What can hang from each mark:
A: H K M S T
H: A
Q: H M
S: A
K: A
C: Q
T: A

Every row comes from one small tree of marks. The marks that hang from a mark follow it in brackets, in alphabetical order. Every link used is in the known rows. Which tree was each row made from?
Known rows:
T{A{H K M S}}: [-1.434 -0.980 -2.336 -2.208 -5.165  0.915 -0.136 -7.015  1.743 -1.105
 -1.512  3.350 -0.501 -2.320 -7.668  0.985  0.686]
Q{H{A} M}: [-2.954 -1.663 -1.613 -1.154 -1.225 -0.590  0.006  5.024  1.198 -3.724
 -2.660  3.172 -0.923 -0.836 -3.687 -2.564 -0.740]
H{A{K M S T}}: [-1.663 -0.571 -1.241 -2.746 -2.723  1.308  1.858 -6.715  1.003 -2.231
 -1.026  2.225  0.560 -1.996 -6.696  2.594 -0.633]
K{A{M S T}}: [ 0.321  1.070 -3.090 -3.458 -3.383  0.808  0.892 -4.902  1.184 -2.885
 -1.547  1.383  0.880 -2.149 -3.002  1.372 -1.040]
Q{H{A{K S T}} M}: [-2.271 -1.171 -1.129 -2.829 -1.666  0.002  2.169 -0.122  2.396 -2.581
 -1.866  3.785 -0.014 -2.437 -5.993  1.021 -0.688]
T{A{H M S}}: [-0.669 -0.905 -2.885 -1.984 -5.876  0.630 -0.887 -5.092  1.901 -1.833
 -1.779  1.984  0.073 -1.706 -5.668  0.065  0.315]
S{A}: [-2.791  0.172 -1.837 -0.877  0.079  0.288 -0.044  1.787  0.643 -3.384
 -2.723 -0.714 -0.625 -1.800 -4.176 -2.383 -0.743]
Q{H{A{S T}} M}: [-1.543 -1.153 -1.680 -2.557 -2.428 -0.272  1.509  1.724  2.550 -3.276
 -2.157  2.416  0.548 -1.846 -3.938  0.040 -1.058]
C{Q{H{A{K S T}} M}}: [-1.373 -1.596 -1.297 -2.627 -2.444 -0.656  2.616 -0.737  1.399 -2.136
 -1.465  3.232  0.509 -2.090 -6.518  0.568 -0.445]
T{A}: [-1.745  0.416 -1.842 -1.107 -1.314  0.077 -2.153  0.748  0.844 -2.245
 -2.434  1.626 -0.993 -0.512 -4.379 -2.807 -0.375]
Q{M}: [-1.924 -0.928 -1.306 -1.255 -0.865 -1.184  0.042  3.176  0.970 -2.679
 -2.365  2.657 -0.383 -1.016 -2.450 -2.614 -0.988]
Q{H{A{K S}} M}: [-2.635 -1.699 -0.921 -1.943 -2.451 -0.515  0.780  1.451  2.050 -2.875
 -1.984  3.947 -0.871 -2.084 -6.504 -0.008  0.009]
S{A{H K T}}: [-3.793 -0.604 -2.216 -1.985  0.168  1.756  2.222 -2.526  1.620 -1.798
 -2.249  1.246 -0.117 -3.217 -5.972 -0.323 -0.915]
H{A{K S T}}: [-2.390 -0.448 -0.606 -2.333 -1.583  1.211  0.770 -3.559  1.581 -2.013
 -1.199  2.036  0.394 -1.968 -6.720  1.472 -0.925]
C{Q{H{A{K}} M}}: [-2.834 -2.075 -1.195 -1.188 -1.200 -0.968  1.147  2.681  0.013 -2.637
 -1.971  4.045 -0.931 -1.081 -6.091 -2.093 -0.110]
Q{H M}: [-1.829 -1.238 -2.117 -1.731 -0.796 -1.285  0.538  5.170  1.094 -3.120
 -2.792  2.955 -0.466 -1.057 -2.759 -2.581 -0.573]
C{Q{H{A{T}} M}}: [-1.726 -1.537 -1.983 -1.856 -1.232 -0.777  1.832  2.972  0.522 -3.095
 -2.104  2.488  0.439 -0.785 -3.537 -2.084 -1.167]

Which tree is each row?
[-1.689 -0.971 -3.059 -1.489 -3.868  0.816 -0.974 -3.352  0.842 -1.882
 -2.104  2.614 -0.572 -1.014 -4.694 -1.617  0.017]  T{A{H M}}
[-1.110 -1.351 -2.318 -3.226 -3.723  1.241  2.435 -7.514  1.707 -1.221
 -1.023  2.788  1.251 -2.696 -6.131  2.686 -0.419]  A{H K M S T}
[ 0.186 -0.198 -2.323 -3.074 -3.038  0.317  1.529 -4.766  1.056 -2.467
 -1.409  0.604  1.585 -1.616 -3.824  1.702 -0.888]  A{M S T}
[-3.101 -0.761 -2.797 -2.368 -0.932  1.835  3.268 -5.934  0.944 -2.088
 -2.056  1.362  0.080 -3.228 -6.012  0.837 -0.649]  S{A{H K M T}}
[-1.430 -1.711 -2.678 -1.342 -2.817 -0.088  0.467 -0.224 -1.131 -3.586
 -1.787  1.434  0.152 -0.102 -5.134 -1.410 -0.103]  C{Q{H{A{M}}}}
[-1.339 -0.194 -3.936 -2.838 -2.868  1.691  1.006 -4.034  0.892 -2.615
 -1.856  2.823  0.493 -1.957 -2.341 -0.271 -1.300]  K{A{H M T}}
[-1.578 -0.354 -1.086 -2.092 -2.404  0.905  0.030 -1.558  1.853 -2.734
 -1.460  0.757  0.922 -1.407 -4.603  0.535 -1.291]  H{A{S T}}
[-0.363 -1.608 -2.505 -1.851 -4.893 -0.317  0.449 -1.968 -0.097 -3.484
 -1.425  0.820  0.765 -0.805 -6.114  0.252  0.210]  C{Q{H{A{M S}}}}
[-3.017 -1.420 -2.019 -1.737 -1.378  0.865  0.695 -1.570 -0.306 -3.250
 -1.955  3.243 -1.014 -1.053 -6.743 -0.006  0.039]  Q{H{A{K M}}}
[-0.294 -0.115 -3.731 -3.380 -4.904  1.464  1.009 -5.710  1.888 -2.384
 -1.475  2.183  1.157 -2.595 -3.252  1.380 -0.983]  K{A{H M S T}}
[-2.203 -1.474 -2.590 -2.672 -1.756  1.445  2.337 -5.904  0.608 -1.355
 -1.416  3.327  0.617 -2.101 -5.200  1.005 -0.709]  A{H K M T}
[-1.575 -0.290 -1.974 -2.742 -0.265  0.798  2.235 -4.977 -0.126 -1.935
 -1.525  2.487  0.383 -1.572 -4.876  0.994 -0.846]  A{K M T}
[-2.538  0.432 -2.213 -2.398  0.563  1.277  3.159 -5.059  0.162 -2.569
 -2.176  0.466 -0.128 -2.773 -5.731  0.753 -0.692]  S{A{K M T}}
[-1.053 -1.576 -2.235 -1.544 -1.551 -1.973  0.852  4.686  0.087 -2.808
 -2.355  2.463  0.070 -0.682 -3.278 -3.038 -0.379]  C{Q{H M}}
[-3.113 -1.149 -1.151 -1.257 -1.435  0.985  0.364 -3.492 -0.470 -2.725
 -1.523  2.950 -0.857 -0.977 -6.229 -0.114 -0.345]  H{A{K M}}
[-1.063 -1.212 -2.915 -2.249 -2.043  0.389  1.879 -1.751 -0.804 -3.342
 -1.682  1.251  0.968 -0.413 -4.626 -0.421 -0.752]  C{Q{H{A{M T}}}}
[-0.788  0.939 -3.285 -2.902 -1.421  1.021  0.875 -3.172  0.114 -3.117
 -1.958  2.010  0.257 -1.491 -2.040 -0.354 -1.345]  K{A{M T}}
[-0.203  0.608 -2.852 -2.517 -4.199  0.307 -0.523 -3.369  0.789 -3.117
 -1.695  1.580  0.091 -1.790 -3.420  0.270 -0.439]  K{A{M S}}
[-1.788 -1.263 -1.777 -2.865 -2.637  1.172  1.344 -4.208  2.388 -0.917
 -1.201  2.655  1.031 -2.708 -6.088  1.506 -0.710]  A{H K S T}
[-0.788 -0.824 -2.585 -2.945 -3.302  0.884  1.479 -2.922  1.332 -3.448
 -1.742  1.139  1.030 -1.438 -4.948  1.671 -0.643]  Q{H{A{M S T}}}
[-3.026 -0.543 -2.733 -1.761 -0.659  1.474  1.473 -0.682  1.804 -2.538
 -2.511 -0.048  0.421 -2.671 -4.023 -1.286 -1.314]  S{A{H T}}
[-1.050 -1.122 -2.282 -2.630 -3.463  0.859  0.568 -2.310  2.534 -1.727
 -1.494  1.415  1.600 -2.158 -4.135  0.628 -1.057]  A{H S T}
[-2.074 -0.059 -3.308 -2.451 -1.872  1.568 -0.054 -0.645  1.611 -2.291
 -2.017  2.742  0.261 -1.949 -2.363 -1.409 -1.550]  K{A{H T}}
